In the rows, 128 means zero.
Known rows, with every way that one mark hangs from another
[k72 [k652 [k406 k76 [k983 k798]] k563]]: [157 171 176 106 106  91 157  99  84 119 142 115  79  83 162 149 177 131
  64 104 113 119 127  74 150  92  86 150 114 112 161 113 113 164]
[k798 [k983 [k406 k72] k652]]: [149 141 124 143 116 120 158 115 157 103 142 129 132 112 116 131 193 138
 164  92 146 142  96  62 142 105 111 125 136 141 105  98 126 124]
[k72 [k652 k76 k406 k563 k983]]: [139 210 139 112 109  94 138 150  75 100 130  84 104  69 182 119 203 135
  57 132 141 100 103 126  68 146  93 152  95 112 170 108 135 142]
[k652 k72 k76 k406 k563 k798 k983]: [176 226 103 109 129  96 114 137  72  71 102  80 106  62 186  65 214 131
  31 177 135  87  96 126  55 170 142 137  85 122 170 134 126 145]
[k983 k563]: [133 141 110 128 115 119 113 125 133 120 148 139 133 133 136 140 122 107
 128 123 157 103 110 118 138 117 131 124 168 130 142 133 115 145]
[k983 k798]: [132 109 119 130 135 118 150 118 146 133 144 137 113 130 127 142 142 121
 125 117 152 109 132  94 130 108 104 138 134 128 126 130 123 138]
[k862 [k249 k849]]: [158 119 112 120 127  96 129 120 157 118 136 136 106 102 120 144 109 111
 105 133 149 115  98 156 148 157 113 123 136 139 130 131 134 136]
[k76 [k406 [k652 k72 [k563 k862] k983]]]: [191 200 145 108 148 100 124 140 100 101 142  93 110  75 183  57 236 173
  86 137 136 150 123 164  54 130 140 173 115 105 156 124 135 107]
[k798 [k983 [k652 k406]]]: [143 146 116 129 119 110 142 126 116 107 117 122 104 110 135 157 158 116
 149 132 156  84 119  78 120 119 106 121 131 134 109 114 133 139]
[k72 [k652 k563]]: [150 174 128 122 130 107 121 136 121 137 133  97 103  98 158 149 159 127
 106 120 127 139  94 113 103 115 112 135 120 117 147 112 120 131]
[k983 k406 k563 [k652 k798]]: [151 209  96 148 115 124 152 129 128 118 148 128  94 118 132 174 162  99
 134 114 166  78  79  35 147 118 149 107 180 125 128 128 106 144]
[k563 [k862 [k249 [k849 k573]]]]: [150 175  91 121 142 103 141 129 156 147 139 125 122 122 105 120 126 114
  82 125 138 106  89 175 128 167 118 123 140 119 127 108 157 135]
[k983 [k652 [k406 k76] [k563 k862]] k798]: [158 239 121 133  98  93 157 116  83 128 149 138  66  91 145 140 176 132
 102  95  99  99 101  68 125 115  99 152 129  74 135 107 139 133]
[k798 k652 k983]: [174 124 121 137 110 128  90 110 147 133 111 114 116 112 126  98 161 135
 143 148 138 138 106 144 105 149 134  94 102 130 132 119 108 139]
[k798 [k983 [k563 k652 k862]]]: [133 169  57 149 125 110 112 109 164 119 155 130 110 167 132 112 155 111
 155 124 161 108  70 130 103 144 131 120 153 128 123 103 109 146]
[k798 [k983 [k563 k862] [k652 k72 k406]]]: [165 194  71 133 116  93 124 127 133  81 136 120 114 116 145 139 181 122
 140 124 178  53  84  77  95 122 120 137 149 133 118 101 129 142]
[k72 [k652 [k76 k406] [k563 k862]]]: [118 252 112 109 117 112 153 151  97 120 162  94  71  67 182 140 204 138
  94 118 141 158 107 138  86 152 111 166 111  85 160 100 157 129]
[k798 [k652 k76 k406 k563] k983]: [175 194 112 121  74 118  82 120  87 106 104 110  90  53 162  88 190 134
  90 159 129 139  82 150  73 180 119 118  84  96 163 115 126 164]
[k72 [k652 [k983 k563]]]: [143 152 131 129 132  95 130 138 143 120 160 101 136 134 153 141 170 117
 110 115 178  73 109 111 110 103 112 127 151 149 152 117 102 132]
[k563 k652 k862]: [116 173  83 147 133 122 145 117 136 135 142 123 102 157 121 118 133 143
 141 123 126 129  98 147 104 162 124 134 127 106 115 110 124 125]
[k798 [k652 k72 [k563 k862]] k983]: [217 188  88 135 117 107  63 110 141 126 114  92 109  90 139  55 205 156
 110 146 117 148  65 151  49 166 147 119  75 108 143  99 114 131]
[k72 [k652 k76 [k563 k862] k983]]: [136 233 120 128 115  95 127 149 107 129 151  87 107 100 159  90 215 147
  74 113 127 117  81 145  55 144 104 157  82  99 165  91 144 118]
[k563 k862]: [123 164 113 132 125 126 128 132 127 137 138 132 123 137 126 118 140 142
 131 118 114 132 117 137 115 136 130 145 118 105 121 111 142 122]
[k76 [k406 [k652 k563 k798]]]: [163 204 142  95 140 123 125 133  82 114 117 113  69  59 198 123 189 131
 102 168 133 173 119 138 110 123 155 137 147  92 159 159 128 137]
[k798 k652 [k983 [k406 k72 k76] k563]]: [186 172 145 146  69 131  92  94 151  92 144 143 141  93 142  78 197 141
 136 102 109 177  80 116 168 142 149  93 143 131 153 104  89 149]
[k406 k72 [k652 k76] [k983 k798]]: [106 114 176 100  86 112 176  97 119  86 130 165 117  92 134  98 190 170
 109 109 163 151 120 147 141  85  64 164 131 108 161 144 144 149]
[k849 k249]: [131 143 125 142 135 123 137 109 133 138 125 129 136 144 114 120 114 134
 120 117 169 108 152 146 129 146 124 105 116 124 143 128 128 139]
[k72 k652]: [122 143 136 127 134 118 145 140 136 130 132 106 116 120 145 163 143 132
 130 119 142 123 119 116 121 118 110 131 125 134 132 115 122 127]
[k798 [k983 [k406 k652] [k563 k862]]]: [154 170 127 145 100 141 106 135 141 109 144 152 124 125 150 109 197 138
 149  97 137 147  74 104 114 115 145 144 156 114 134 101 125 139]
[k652 [k406 k72 k76] k563 k983]: [170 187 168 104 107  92 113 111  76  85 131 119 140  76 172  63 187 148
  62 124  74 151 123 143 132 128 117 146 113 110 161 118 124 132]
[k76 [k406 k72 [k652 k563 k798 k983]]]: [174 192 158  83 145  97 131 120  89  90 127 104 103  52 203  79 231 152
  84 162 137 177 124 160 105 107 132 151 144 102 165 155 126 129]
[k563 k652]: [122 138  99 144 136 123 146 115 140 126 133 119 107 147 124 127 121 130
 139 134 142 127 109 138 115 154 123 117 138 128 121 127 109 130]
[k573 [k849 k249]]: [136 156 109 139 130 130 123  91 117 143 150 132 130 156 108 113 134 133
 127 120 125  91 143 122 152 144 133  89 112 126 144 130 133 156]
[k406 k72 [k983 [k652 k76]]]: [ 99 158 147 110  84 102 184 102 115  94 140 140 120 104  99 122 165 153
 126 106 163 115 115 123 148 103  76 138 126 117 143 126 151 133]
[k862 [k249 [k849 k573]]]: [155 140 106 117 146 104 141 126 161 138 131 122 126 114 108 128 114 100
  80 135 156 104 101 166 141 159 117 106 153 141 134 124 139 141]
[k406 k76]: [133 157 155 135 114 134 124 122 120 118 125 138 126 125 135 101 133 135
 121 118  86 148 132 136 156 134 145 114 124 125 141 125 122 120]
[k249 [k849 k573]]: [142 135 105 111 150 113 130 134 140 142 137 121 131 112 121 118 124 113
  89 129 113  97 107 151 140 132 132  90 153 130 127 129 131 156]
[k249 k849]: [144 114 111 114 131 106 118 127 133 121 143 136 112 101 132 133 116 124
 111 127 105 110 104 141 148 131 128 107 141 129 122 137 123 152]

Rows
[158 171 164 140 100 116 130 113 133  87 170 140 167 118 145  74 191 138
 100  83 108 141 111 104 170 117 140 127 156 141 155 110 101 128]
[k652 [k983 [k406 k72 k76] k563]]
[173 210 115 105  83 102  98 107  79 118 120 120 109  57 157 101 172 169
  96 137  98 163  87 162  98 157 106 152 105  63 142 110 137 151]
[k798 [k652 [k406 k72] [k563 k862]]]
[156 205 111 116 143 105 116 133 113 135 118  85  80  91 175 149 169 115
  92 149 127 132  83 104 101 123 134 123 118 113 151 126 114 141]
[k72 [k652 k563 k798]]
[155 106 177 111 122 121 135 113 118  96 105 128 131 111 127  91 166 171
 112 133 146 132 127 147 115 100 125 142 120 137 147 141 123 130]
[k406 [k652 k72] k983]
[134 231 101 106 104 118 116 136  59  95 104 113  80  60 181 119 166 113
  62 169 116 123  91 120  99 165 134 136 108  92 163 138 141 162]
[k652 k76 k406 k563 k798]
[139 144  74 134 120 109 118 108 133  90 136 128 108 137 154 139 139 100
 138 144 173  91  93 110 118 147 120 115 165 141 127 119  99 168]
[k798 [k983 [k563 [k652 k406]]]]
[119 206 108 155  77 130 167 142 125 105 165 143 108 111 120 157 168 113
 134  87 177  83  79  64 133 135 122 124 166 120 145 115 128 137]
[k983 k406 k563 [k652 k76]]
[119 231 108  96 105 111 144 127  96  98 160 123 102  59 172  94 199 151
  97 122 125 190 113 165 110 150 111 175 120  77 156 113 170 131]
[k652 [k76 [k406 k72]] [k563 k862]]
[159 164  95 139 121  99 140 127 148  98 145 121 124 123 124 146 146 119
 141 118 191  58  92  87 117 108 125 119 169 143 134 132 111 126]
[k983 k563 [k652 k72]]
[ 98 203  84 112 111 114 164 110  93  62 107 123  92  89 172 119 159 136
 103 167 142 131  96 146 121 181 109 127 131 108 142 140 130 161]
[k563 [k652 k76 [k406 k72] k798]]
[145 194  58 136 124 103 134 119 122  83 142 120 111 130 153 127 143 133
 115 135 162  80  86 125  92 167 127 144 157 120 127 114 111 151]
[k983 [k563 [k652 k72 k406] k862]]
[143 122 105 138 143  96 177 110 121 111 150 114 101 138 141 125 164 129
 103 132 169  68 134 100  95 140  89 140 132 132 122 126 100 147]
[k563 [k652 k406 [k983 k798]]]
[130 132 219 102  89 121 140  92 105  88 112 160 139 103 137  75 166 180
 117 110  91 190 132 169 181  88 112 139 134 114 159 140 132 130]
[k406 k72 k76 k652 k983]
[134 185 122  87 121  89 184  89 115  90 165 125  91  92 144 169 175 113
 128 135 205 102 132  84 183  79 116 128 192 126 141 151 124 156]
[k76 [k406 k72 [k983 k563 [k652 k798]]]]
[172 141 108 163 152 119 160 121 151  99 146  88 136 142 124  79 190 152
 105 118 150 107 106 100  79 167 144 121 114 162 123 104  86 116]
[k563 [k652 k72 [k983 k406]]]
[120 208  94 125 150 114 178 125 110  92 146  89  75 110 170  96 198 123
  98 170 176 111 133 146  93 183 141 118 125 129 151 143 115 133]
[k563 [k652 [k76 k406] k798 k983]]
[124 247  88 111 126 109 143 139 102  98 169 110  95 103 181 100 211 112
  87 150 176  92 121 137 105 155 150 142 144 111 163 132 141 141]
[k652 [k76 k406] k798 [k983 [k563 k862]]]
[128 159 111 122  99  96 154 130 107  87 161 137 119 108 160 124 181 109
  77 124 192  43 123  96 109 124  87 153 148 127 161 131 122 163]
[k652 k76 k406 [k983 k563 k798]]
[198 192 100 141 100  97 117  98 146 161 139 120  76  98 116 118 168 134
  98 126 165 140  76 140  82 167  95 158 101  84 150 109 127 126]
[k983 [k798 [k652 [k563 [k862 k249]]]]]
[152 233  57 163 121 121 154 110 156 120 152 125  84 149 129 147 153 103
 116 129 186 118  52 100 122 193 148 137 161 120 132 106 110 135]
[k983 k406 [k563 [k652 k798] [k862 k249]]]
[156 175  98 128 111  97 146 130 113  80 134 122 117 101 144 165 143 118
 127 129 187  44 105  75 117 118 116 130 171 136 132 130 116 143]
[k983 k563 [k652 k72 k406]]
[147 130 109 146 113 127 152 121 152 125 176 149 120 129 131 159 158 106
 122  87 168 100 106  44 147 107 121 138 172 134 131 119 104 154]
[k983 k406 k563 k798]
[165 191 147 127 125 106 157  99 114  98 111 109  94 114 119 101 172 140
 103 136 126  93 117  88 152 110 149  98 118 141 143 137 111 126]
[k406 k76 [k983 [k652 k72 k798]]]
[117 228 106 100  83 106 123 127  71  87 129 134 115  60 168  97 179 153
  79 124 101 159  88 156 101 155  95 177 106  69 152 107 168 146]
[k652 k76 [k406 k72] [k563 k862]]
[ 95 249  66 127 136 127 178 125 107 104 145 108  56 108 166 118 178 130
 119 160 153 139 113 151 101 196 144 133 127  94 138 129 141 138]
[k563 [k652 [k76 k406] k798] k862]
[136 126 173 113 102 114 166  91  92 109 135 146 104 114 132 130 148 131
  86 111 113 110 161  88 177 102 102 141 122 123 142 128 122 159]
[k652 [k406 k76 [k983 k798]]]
[132 179  58 138 119 108 120 112 132  99 145 130 102 145 152 132 150 113
 139 135 160  95  81 119 107 154 121 132 153 118 120 102 115 164]
[k798 [k983 [k563 [k652 k406] k862]]]
[131 194  74 163 112 130 146 119 141 126 174 134 109 156 122 135 148 127
 137  93 144 120  73  98 121 160 142 133 164 111 121  97 105 142]
[k983 k406 [k563 k652 k862]]
[159 174 139 103 159 128 146 136 111  80 106 107  92  72 192 113 192 150
 118 174 157 150 138 139 109 133 162 134 143 130 146 161 124 127]
[k76 [k406 [k652 k72 k798]]]
[124 157 130 111 109 101 168 119 103  90 126 135 121  91 138 162 144 141
 139 120 145 107 124  98 145 112  84 143 151 113 115 126 143 134]
[k983 [k652 [k406 k72]]]
[169 199  91 132 126  86 131 129 127 109 154 102 113 102 146  47 230 148
  58 116 146  93  87 123  39 142 108 167  81 109 161 106 135 122]
[k652 k72 k76 [k563 k862] [k983 k798]]
[167 153 140 135 104  87 171  86 146  98 163 140 107 130 108 128 167 124
 114  91 178  55 113  56 162  76 108 121 163 146 151 131  98 140]
[k406 k76 [k983 k563 [k652 k72] k798]]
[134 149 136  96 124 118 144 105  76 107 103 118 100 106 144 144 140 122
  84 161 132 102 142 102 148 121 130 130 121 123 132 142 128 166]
[k652 [k406 k983] k798]
[142 205  94 146 102  96 151 122 155 128 156 140 102 143 105 170 134 107
 146 107 208  78  81 111 127 136 102 153 166 114 132 109 143 111]
[k983 [k563 [k862 k249]] k652]
[128 198 108 109  86  84 177 115  93  87 143 138  86  55 153 147 188 133
  98 111 164 100  92  81 113 114  55 163 137  86 149 125 148 151]
[k983 [k652 k76 [k406 k72] k563] k798]
[150 165 163  87 124 113 134 122  98  95 135 131 109  52 186 110 190 160
 117 132 131 207 126 163 125 106 113 164 155  93 154 143 138 129]
[k76 [k406 k72 [k652 k563]]]
[155 174 164 128 122 137  98 119 120  97  87 137 100 109 177  74 187 135
 131 155  90 165 103 143 139 121 164  97 122 126 152 142 116 131]
[k406 k76 [k652 [k798 k983]]]
[155 143 172 112 109 116 141 103  87  78 109 123 129 101 139  93 150 151
  79 131 100 117 152 119 155 130 136 132 107 143 146 126 121 144]
[k652 k72 [k406 k76 k983]]
[203 174 165 134 105 110 110 117  94  86 108  95 132  83 152  53 188 168
  79 151 101 102 135 151  99 174 144 107  88 134 157 125  97 127]
[k798 [k652 k72 [k406 k76] k983]]
[183 244 141 127  74 118  86 113  63 130 116 121  88  70 157  87 165 158
  85 132  56 158  95 156 111 176 141 128  94  63 157 108 125 141]
[k798 [k652 [k406 k76] [k563 k862]]]
[127 138 119 115 114  90 192 109 119  96 144 143 105  92 137 177 155 135
 137 108 169  87 126  66 145  91  62 156 156 113 113 129 135 143]
[k983 [k652 [k406 k72]] k798]
[139 239  77 123 100 100 153 137  95  57 118 116  89  79 168 150 171 111
 100 158 194  37  81  82 106 146 128 121 156 126 154 143 129 156]
[k983 k563 [k652 k72 k76 k406 k798]]
[129 181 109 141 111 113 163 139 131  89 125 115 112 103 121 118 167 143
 125 124 168  86 100 112  92 142 113 125 118 133 140 126 139 114]
[k983 [k652 k72 k76]]
[157 212  90 159  63 140 100 126 138 115 149 134 112 106 130  89 207 135
 129 109 148 134  57 119  98 179 144 115 116 105 152  89 121 153]
[k798 [k652 k76] [k983 k406 [k563 k862]]]
